What can hang from each mark:
Z_999: Z_798
Z_798: Z_54 Z_63 Z_999
Z_28: Z_577
Z_905: Z_28 Z_54
Z_759: Z_13
Z_577: Z_248
Z_13: Z_54
Z_54: Z_197 Z_798 Z_905
Z_157: Z_54

Each row was made from one small tree. Brackets hold a mark, then the marks that hang from it, in the order of their numbers. Every link used is in the known rows. Write each row's tree.
Known rows:
{Z_759 {Z_13 {Z_54 {Z_798 Z_63}}}}: [ 0.07 -0.46 -0.26 -0.06 -0.07 -0.13  0.17  0.40 -0.21 -0.86  0.12 -0.03
  0.14  0.21  0.21 -0.19  0.07 -0.24 -0.07 -0.09 -0.06 -0.03]
{Z_905 {Z_54 Z_197 {Z_798 Z_999}}}: [-0.04  0.11  0.21 -0.02  0.19 -0.33  0.11  0.06  0.14  0.24 -0.07  0.17
 -0.01  0.07 -0.14  0.16  0.09  0.01 -0.16  0.28  0.07  0.00]
{Z_759 {Z_13 {Z_54 Z_798}}}: [ 0.04 -0.29 -0.08 -0.38 -0.06  0.03  0.03  0.40 -0.20 -0.90  0.04  0.04
  0.00  0.40  0.24  0.09  0.09 -0.56 -0.07 -0.20 -0.21 -0.17]
{Z_54 Z_197 {Z_798 Z_63 Z_999} Z_905}: [ 0.00  0.09 -0.23  0.42  0.14 -0.22  0.13 -0.10  0.54  0.37 -0.04  0.03
  0.12  0.19  0.05  0.12 -0.13  0.02 -0.26 -0.08  0.26  0.26]
{Z_905 {Z_54 Z_197 Z_798}}: [ 0.03  0.25  0.22 -0.15  0.26 -0.08 -0.02  0.14 -0.01  0.03 -0.04  0.14
 -0.02  0.17 -0.16  0.26  0.22 -0.11 -0.07 -0.15  0.03 -0.17]
{Z_759 {Z_13 Z_54}}: [ 0.17 -0.32 -0.09 -0.43 -0.18  0.02 -0.25  0.11 -0.46 -0.79  0.03 -0.16
 -0.08  0.16  0.19  0.06  0.02 -0.39 -0.06 -0.15 -0.37  0.06]
{Z_13 {Z_54 Z_197 {Z_798 Z_63 Z_999} {Z_905 Z_28}}}: [-0.12  0.15  0.05  0.21 -0.18 -0.12  0.26 -0.21  0.25  0.08  0.07  0.06
  0.08 -0.04 -0.10 -0.06  0.12  0.04 -0.13  0.12  0.10  0.05]
{Z_905 {Z_54 Z_197}}: [ 0.18  0.21  0.22 -0.23  0.13 -0.10 -0.33 -0.14 -0.25  0.13 -0.09 -0.06
 -0.10 -0.07 -0.23  0.22  0.15  0.05 -0.05 -0.09 -0.12  0.03]
{Z_798 {Z_54 Z_197} Z_999}: [ 0.11 -0.19 -0.13  0.11 -0.07 -0.28 -0.31 -0.26 -0.08  0.04 -0.16 -0.08
 -0.14 -0.07 -0.36 -0.06  0.00  0.20 -0.28  0.29 -0.21  0.24]
{Z_905 Z_28}: [-0.03  0.02  0.15 -0.38 -0.39  0.08 -0.07 -0.15 -0.30 -0.21  0.12 -0.15
 -0.02 -0.05  0.25  0.00  0.08  0.13  0.04 -0.08 -0.05 -0.01]
{Z_54 Z_905}: [ 0.11  0.14 -0.18 -0.13 -0.13  0.18 -0.25 -0.04  0.06  0.04 -0.13 -0.13
 -0.14  0.21  0.28  0.15 -0.08 -0.25  0.07 -0.55 -0.16  0.02]
{Z_54 Z_798}: [-0.06 -0.11 -0.11 -0.22 -0.10  0.04  0.07  0.30 -0.04 -0.26 -0.04  0.10
  0.02  0.36  0.29  0.09  0.05 -0.17  0.00 -0.31  0.03 -0.24]
{Z_999 {Z_798 {Z_54 Z_197 {Z_905 {Z_28 Z_577}}} Z_63}}: [ 0.08 -0.23 -0.10  0.29  0.35  0.34 -0.14 -0.14 -0.12  0.32 -0.14 -0.13
 -0.18 -0.21 -0.29 -0.33 -0.03 -0.18  0.21 -0.07 -0.07  0.08]
{Z_13 {Z_54 Z_197 {Z_798 Z_63}}}: [ 0.10 -0.18 -0.16  0.04  0.04 -0.07 -0.06  0.11 -0.23 -0.27 -0.04  0.14
  0.12  0.18 -0.19 -0.02  0.21  0.02 -0.12 -0.18  0.03 -0.17]
{Z_157 Z_54}: [ 0.08 -0.24 -0.27 -0.27 -0.33  0.10 -0.27 -0.08 -0.34 -0.36  0.03  0.00
 -0.20  0.04  0.20  0.05 -0.09  0.13  0.18 -0.19 -0.18 -0.13]
{Z_13 {Z_54 Z_197 {Z_798 Z_999} {Z_905 {Z_28 Z_577}}}}: [-0.19  0.11  0.20 -0.08  0.07  0.16 -0.04  0.00  0.13  0.27 -0.05  0.26
 -0.09  0.22 -0.19  0.14 -0.14 -0.51  0.06  0.03 -0.13 -0.04]
{Z_759 {Z_13 {Z_54 Z_197 {Z_798 Z_63} {Z_905 Z_28}}}}: [ 0.05  0.23  0.10  0.04  0.06  0.07  0.16 -0.09  0.23 -0.54  0.20 -0.13
  0.12  0.15 -0.03  0.17  0.13 -0.39 -0.21 -0.23  0.05  0.14]
{Z_905 {Z_28 {Z_577 Z_248}} {Z_54 Z_197}}: [ 0.11  0.29  0.48 -0.35  0.27  0.22 -0.33  0.08 -0.47  0.34  0.01  0.02
  0.13 -0.42 -0.11  0.29 -0.11  0.23  0.18  0.35 -0.08 -0.08]
{Z_28 {Z_577 Z_248}}: [ 0.16 -0.25 -0.15 -0.29  0.12  0.27 -0.40  0.43 -0.50  0.14 -0.11  0.04
  0.15 -0.04  0.36  0.17 -0.39  0.05  0.24  0.01 -0.12 -0.11]
{Z_157 {Z_54 Z_197 {Z_798 Z_63 Z_999} Z_905}}: [ 0.01  0.00 -0.35  0.45  0.02 -0.15  0.15 -0.22  0.51  0.18  0.02  0.12
 -0.03  0.10 -0.01  0.12 -0.21  0.13 -0.07 -0.01  0.19  0.15]
{Z_54 Z_197 {Z_798 Z_63 Z_999}}: [ 0.02 -0.17 -0.19  0.27  0.09 -0.37  0.15 -0.05  0.20  0.20  0.03  0.06
  0.20  0.11  0.00  0.00 -0.09  0.25 -0.32  0.20  0.30  0.21]
{Z_54 {Z_905 Z_28}}: [-0.04  0.29  0.07 -0.24 -0.31  0.22 -0.07 -0.20  0.03 -0.02  0.06 -0.21
 -0.10  0.01  0.28  0.09  0.01 -0.12  0.10 -0.37 -0.10  0.03]

Write each row's tree:
[ 0.11  0.28  0.09  0.00  0.20  0.44 -0.39 -0.01 -0.07  0.23 -0.13 -0.10
 -0.01 -0.24 -0.21  0.19 -0.21 -0.02  0.14  0.01 -0.24 -0.01] : {Z_798 {Z_54 Z_197 {Z_905 {Z_28 {Z_577 Z_248}}}}}
[-0.09  0.34  0.22  0.01  0.30  0.27  0.04  0.15  0.35  0.57 -0.01  0.14
  0.20  0.04  0.23  0.51 -0.39 -0.14 -0.02  0.24  0.16  0.04] : {Z_54 Z_197 {Z_798 Z_999} {Z_905 {Z_28 {Z_577 Z_248}}}}
[ 0.13 -0.01 -0.08  0.29  0.16  0.23  0.01 -0.32 -0.01  0.10 -0.08 -0.27
 -0.14 -0.29 -0.14 -0.20  0.23  0.05 -0.03 -0.09 -0.04  0.05] : {Z_999 {Z_798 {Z_54 Z_197 {Z_905 Z_28}} Z_63}}
[ 0.01  0.03  0.33 -0.40  0.03  0.22 -0.17  0.33 -0.57  0.19  0.01  0.03
  0.09 -0.50  0.18 -0.03 -0.14  0.26  0.39  0.36 -0.11 -0.22] : {Z_905 {Z_28 {Z_577 Z_248}} Z_54}
[-0.08  0.05  0.07 -0.22 -0.10  0.35 -0.22 -0.01 -0.07  0.22 -0.03 -0.07
 -0.13  0.10  0.16 -0.01 -0.25 -0.34  0.34 -0.32 -0.14  0.04] : {Z_54 {Z_905 {Z_28 Z_577}}}
[-0.02 -0.42 -0.30 -0.02 -0.21 -0.06  0.12  0.35 -0.31 -0.46 -0.02  0.17
  0.07  0.13  0.12 -0.36  0.17  0.08  0.08 -0.15 -0.02 -0.32] : {Z_13 {Z_54 {Z_798 Z_63}}}
[-0.10  0.27  0.05  0.31 -0.03 -0.15  0.32 -0.28  0.53  0.33  0.11 -0.04
  0.16  0.02  0.04  0.06 -0.05  0.14 -0.25  0.08  0.32  0.24] : {Z_54 Z_197 {Z_798 Z_63 Z_999} {Z_905 Z_28}}
[-0.22 -0.16  0.17  0.13 -0.25 -0.43  0.57  0.10  0.01  0.08  0.16  0.05
  0.14 -0.36  0.11 -0.52  0.14  0.49  0.09  0.60  0.26 -0.05] : {Z_905 Z_28 {Z_54 {Z_798 Z_63 Z_999}}}
[-0.08 -0.19 -0.23  0.40 -0.44 -0.24  0.15 -0.27  0.18  0.04 -0.02 -0.24
 -0.07 -0.42 -0.06 -0.62 -0.02  0.44  0.04  0.33 -0.07  0.24] : {Z_798 {Z_54 {Z_905 Z_28}} Z_63 Z_999}
[-0.02 -0.14 -0.07  0.49  0.01 -0.12 -0.15 -0.33  0.15  0.44 -0.11 -0.11
 -0.06 -0.29 -0.48 -0.42 -0.28  0.16  0.04  0.35 -0.04  0.43] : {Z_798 {Z_54 Z_197 {Z_905 {Z_28 Z_577}}} Z_63 Z_999}
[ 0.04  0.32 -0.19  0.00  0.11  0.25 -0.10 -0.10  0.36 -0.12  0.00  0.15
 -0.17  0.41  0.00  0.54 -0.05 -0.32  0.02 -0.55 -0.03 -0.15] : {Z_157 {Z_54 Z_197 Z_798 Z_905}}
[-0.04  0.31  0.49 -0.30  0.39  0.24 -0.02  0.36 -0.21  0.26  0.03  0.22
  0.20 -0.19 -0.06  0.33 -0.05  0.06  0.18  0.29  0.07 -0.30] : {Z_905 {Z_28 {Z_577 Z_248}} {Z_54 Z_197 Z_798}}
[ 0.02  0.08 -0.09  0.44 -0.20 -0.21  0.01 -0.52  0.28  0.22 -0.01 -0.25
 -0.04 -0.35 -0.33 -0.32 -0.01  0.39 -0.18  0.30 -0.01  0.39] : {Z_798 {Z_54 Z_197 {Z_905 Z_28}} Z_63 Z_999}
[-0.15  0.04  0.04  0.33  0.20 -0.05  0.18 -0.08  0.43  0.57  0.06  0.09
  0.13  0.08 -0.08 -0.06 -0.32 -0.09 -0.02  0.12  0.28  0.27] : {Z_54 Z_197 {Z_798 Z_63 Z_999} {Z_905 {Z_28 Z_577}}}
[-0.11 -0.33 -0.10  0.22 -0.09 -0.48  0.36  0.27  0.03  0.12 -0.01  0.15
  0.11 -0.18  0.09 -0.47  0.05  0.37  0.06  0.44  0.18 -0.04] : {Z_905 {Z_54 {Z_798 Z_63 Z_999}}}
[ 0.13 -0.37 -0.31  0.42 -0.09 -0.44 -0.16 -0.28 -0.07  0.08 -0.12 -0.14
  0.00 -0.25 -0.38 -0.36 -0.04  0.54 -0.27  0.42 -0.02  0.35] : {Z_798 {Z_54 Z_197} Z_63 Z_999}
[-0.15  0.25 -0.05 -0.16 -0.33  0.32  0.20 -0.03  0.25 -0.33  0.16  0.09
 -0.17  0.18  0.28  0.17  0.02 -0.15  0.27 -0.35 -0.02 -0.31] : {Z_157 {Z_54 Z_798 {Z_905 Z_28}}}
[-0.13  0.20  0.49 -0.26  0.28  0.09 -0.01  0.16 -0.11  0.19  0.03  0.22
 -0.03  0.06 -0.30  0.08  0.05 -0.21  0.19  0.06  0.05 -0.17] : {Z_905 {Z_28 Z_577} {Z_54 Z_197 Z_798}}
[ 0.20 -0.27 -0.11 -0.09  0.28  0.19 -0.29 -0.06 -0.36 -0.10 -0.23 -0.12
 -0.23  0.02 -0.13  0.05  0.21 -0.14 -0.13 -0.10 -0.24 -0.10] : {Z_999 {Z_798 {Z_54 Z_197}}}
[-0.01 -0.08  0.03  0.29  0.17 -0.48  0.22  0.03  0.14  0.29 -0.01  0.12
  0.13 -0.14 -0.20 -0.14  0.09  0.36 -0.17  0.38  0.24  0.10] : {Z_905 {Z_54 Z_197 {Z_798 Z_63 Z_999}}}
[-0.05 -0.03 -0.04 -0.03 -0.18  0.07  0.34  0.16  0.12 -0.71  0.21 -0.11
  0.10  0.11  0.25 -0.14  0.11 -0.36  0.02 -0.19 -0.02 -0.01] : {Z_759 {Z_13 {Z_54 {Z_798 Z_63} {Z_905 Z_28}}}}
[ 0.08  0.55  0.23 -0.20 -0.06  0.21 -0.26 -0.46  0.13  0.15  0.03 -0.22
 -0.08  0.10  0.01  0.42  0.03 -0.14 -0.11 -0.40 -0.03  0.18] : {Z_54 Z_197 {Z_905 Z_28}}
[-0.09 -0.42 -0.32  0.22 -0.19 -0.35  0.30  0.22  0.11  0.02  0.03  0.08
  0.17  0.06  0.29 -0.31 -0.11  0.29 -0.11  0.23  0.27  0.07] : {Z_54 {Z_798 Z_63 Z_999}}
[-0.05  0.23  0.32  0.04  0.06 -0.17  0.27 -0.07 -0.03  0.02  0.16  0.03
  0.15 -0.20 -0.21 -0.09  0.30  0.34 -0.03  0.14  0.27 -0.06] : {Z_905 Z_28 {Z_54 Z_197 {Z_798 Z_63}}}
[ 0.09 -0.26 -0.31  0.03  0.09  0.33 -0.13  0.11 -0.08 -0.09 -0.29 -0.16
 -0.36  0.03  0.18 -0.17  0.15 -0.37  0.17 -0.35 -0.32 -0.21] : {Z_999 {Z_798 {Z_54 Z_905}}}
[ 0.05  0.06 -0.11 -0.16  0.03  0.08 -0.13 -0.05  0.02 -0.28  0.04  0.17
 -0.09  0.32 -0.04  0.42 -0.01 -0.07 -0.05 -0.27  0.01 -0.20] : {Z_157 {Z_54 Z_197 Z_798}}
[-0.18  0.16  0.36 -0.32 -0.19 -0.01  0.29  0.20 -0.11 -0.20  0.12  0.09
 -0.03 -0.05  0.10 -0.10  0.31  0.05  0.18  0.05  0.03 -0.33] : {Z_905 Z_28 {Z_54 Z_798}}
